Known rows, with every way that one mark hangs from another:
q752[q990[q498 q953]]: -15  13  13  37   6  23  -1 -22   2  19  52  38  28  47  -1 -16  15  70
q498[q256[q752[q990] q953]]: -14 -12  18  23   4  15 -18 -10 -16  15  13  33  62  54  -4  48  12  65
q498[q256[q752 q953]]: -10  -9  17  10  31  31 -20 -13  -7  21 -14  30  33  63  -8  38  13  70
q953[q256[q752]]: -21  -2  10  15  21   0  -8 -12  -3  22  25  19  22  57  -2  36 -15  68
q256[q498 q752]: -11   7  16   9  33  20 -14 -24   6  13  18  18 -22  48 -25  -8  16  88
q752[q256[q498] q600[q953]]: -13  34   5  12 -33  21 -21 -30   4 -15  29  25  19  -5 -32 -49  41  91
q990[q498[q256 q600[q953]]]: -12  16  25  32  74  40 -10 -16  12  -4 -20  33  49  52   0 -40  -4  89
q498[q256[q752 q953] q600]:  -9 -11  20  11  54  39 -23  -6  -4  12 -35  22  65  71  -1  50 -10  73
q256[q498]: -10  16  13  12  35  20  -4 -29   8  11  26  27 -16  41 -39 -46  11  88
q752[q256 q600 q990]: -21  21   7  39 -16  20  -7 -21   6   6  62  35  94   8 -28  17  13  67
q600[q498 q953[q256[q752]]]: -23  11  10  18   0   6 -24 -15 -12   8  34  23 -16  27  13   1  10  80
q953[q256[q752[q990[q498[q600]]]]]: -24  -1  23  42  26   4  -8  -2 -11   0  19  13  70  66   3  29 -26  69
q990[q953]: -12  10   3  12  24  25  -4 -26  11  32  38  34  12  49  -1   4   1  71
q256[q498 q752[q600] q953]:  -6   7  14  -4  -3  30 -35 -27  -9  -7   2  19  17  36 -37  26  39  87
q953[q256[q498]]: -16  10  10  12   2  -7  -7 -19 -10   9  27  19  -7  49 -29 -45  -2  79
q953[q256]: -20   6   7  18  23   2   1 -17  -2  19  33  27  26  50 -16  -1 -18  68
q256[q752[q600 q990]]: -19   6  15  29  20  16 -17 -23   5   4  54  33  84  30 -16  77   6  75
q600[q498[q256[q752[q990]]] q953]: -22   7  21  40  13  17 -27 -14  -9   9  39  38  28  24  17   4  22  81
q953[q256[q498 q752]]: -17   1  13  10  -2  -8 -16 -14 -11  10  20  10 -10  55 -15  -9   1  79

Rows:
-12   7  12  18 -35   5 -33 -23  -8   2  51  22  50  33  -7  38  28  80
q256[q498 q752[q600 q990[q953]]]
-16   6  15  27  -7  36 -36 -21 -17   2  42  34  54  19 -17  60  36  74
q256[q752[q600[q498] q990] q953]
-11  19  14   2   5  16 -32 -31   5 -18  19  21  10  16 -20   8  32  98
q256[q498 q752[q600[q953]]]
-16   8  12  26  20  19  -7  -9  -5  14   6  17  43  71  11 -14 -22  70
q990[q498[q600] q953[q256]]
-16   7  14  11  -7  -3 -28 -18 -10  -1  22  11  33  41 -25  21  10  84
q953[q256[q498 q752[q600]]]
-18  19  20  33  11  22 -21 -25   3 -18  43  34  59  18  -7  32  31  85
q256[q752[q600[q953] q990[q498]]]
-10  14  14  25  56  46  -5 -19  13  17   5  27  32  63   2 -15  -8  79
q990[q498[q600] q953]
-10   6  16  25  33  48 -21 -19 -11  26   0  41  11  44 -17 -25  26  77
q600[q498[q256[q953]]]
-15  -5  23  26  83  31 -15  -8  13  19 -17  22  69  70   2  44 -25  79
q498[q256[q752] q600]
-22   1   2  24 -40 -18  -5 -12 -17  20  65  29  55  49  11  14 -15  55
q752[q990[q953[q256]]]
-12   3  22  37  16  31  -7 -15 -15  10  10  42  54  54 -22 -25  24  68
q752[q990[q498[q256[q953]]]]
-16  -3  16  33  -6  13 -31 -14  -3  19  38  34 109  48  15  74  11  68
q498[q256[q752[q600 q990[q953]]]]
-24  14  17  35   7  -3  -5 -10 -12 -20  26  24  63  41   2 -21 -20  74
q752[q990[q498[q600[q953[q256]]]]]
-16  15  17  29  51  46 -29 -26   9  17  34  31  28  25 -16  42  24  87
q256[q752[q600[q498]]]
-16  19  17  31  43  34 -18 -23   3  16  20  43   5  25   0 -46  21  88
q600[q498[q256] q953]
-17  -1  17  10  23  -3 -20  -7  -9   0  -3   1  21  64 -10   6 -24  82
q953[q256[q498[q600] q752]]
 -7   1  13  -6   2  25 -22 -23 -10   4  -1  18 -26  47 -30  -1  30  83
q256[q498 q752 q953]
-10   9  18  34  40  41  -7 -19   8  32   7  39  27  66   4 -35  16  75
q990[q498[q256] q953]
-16  10   8  24   0  14  -4 -16  -6  25  28  26  12  62   5 -29   2  67
q990[q498 q953[q256]]
-19   7  22  41  38  25  -3 -18   4  12  40  31  30  48 -12  16  13  75
q256[q752[q990[q498]]]
-13   6  20  27   1  36 -24 -21 -11  -7  25  32  67  37 -26  51  35  74
q256[q752[q600 q990[q498]] q953]
-21  18  15  33   2  21 -34 -25  -4  -9  60  36  46   0   0  39  30  86
q256[q752[q600[q498 q953] q990]]
-16   7  13  23  -7  17 -26 -15  -7  14  22  20  51  56   9  37  15  72
q990[q498 q953[q256[q752[q600]]]]
-20  11   7  10  22  -1  -8 -13  -3  -9  11  20  45  41   3   1 -33  76
q498[q600[q953[q256]]]
-15  -5  11  13  -4  16 -14 -17 -13   8  33  29  35  43 -11  56  13  65
q256[q752[q990] q953]
-16  11  15  48  -2  28 -31 -20  -8  24  52  45  86  29   5  11  23  74
q752[q600[q498[q256]] q990[q953]]
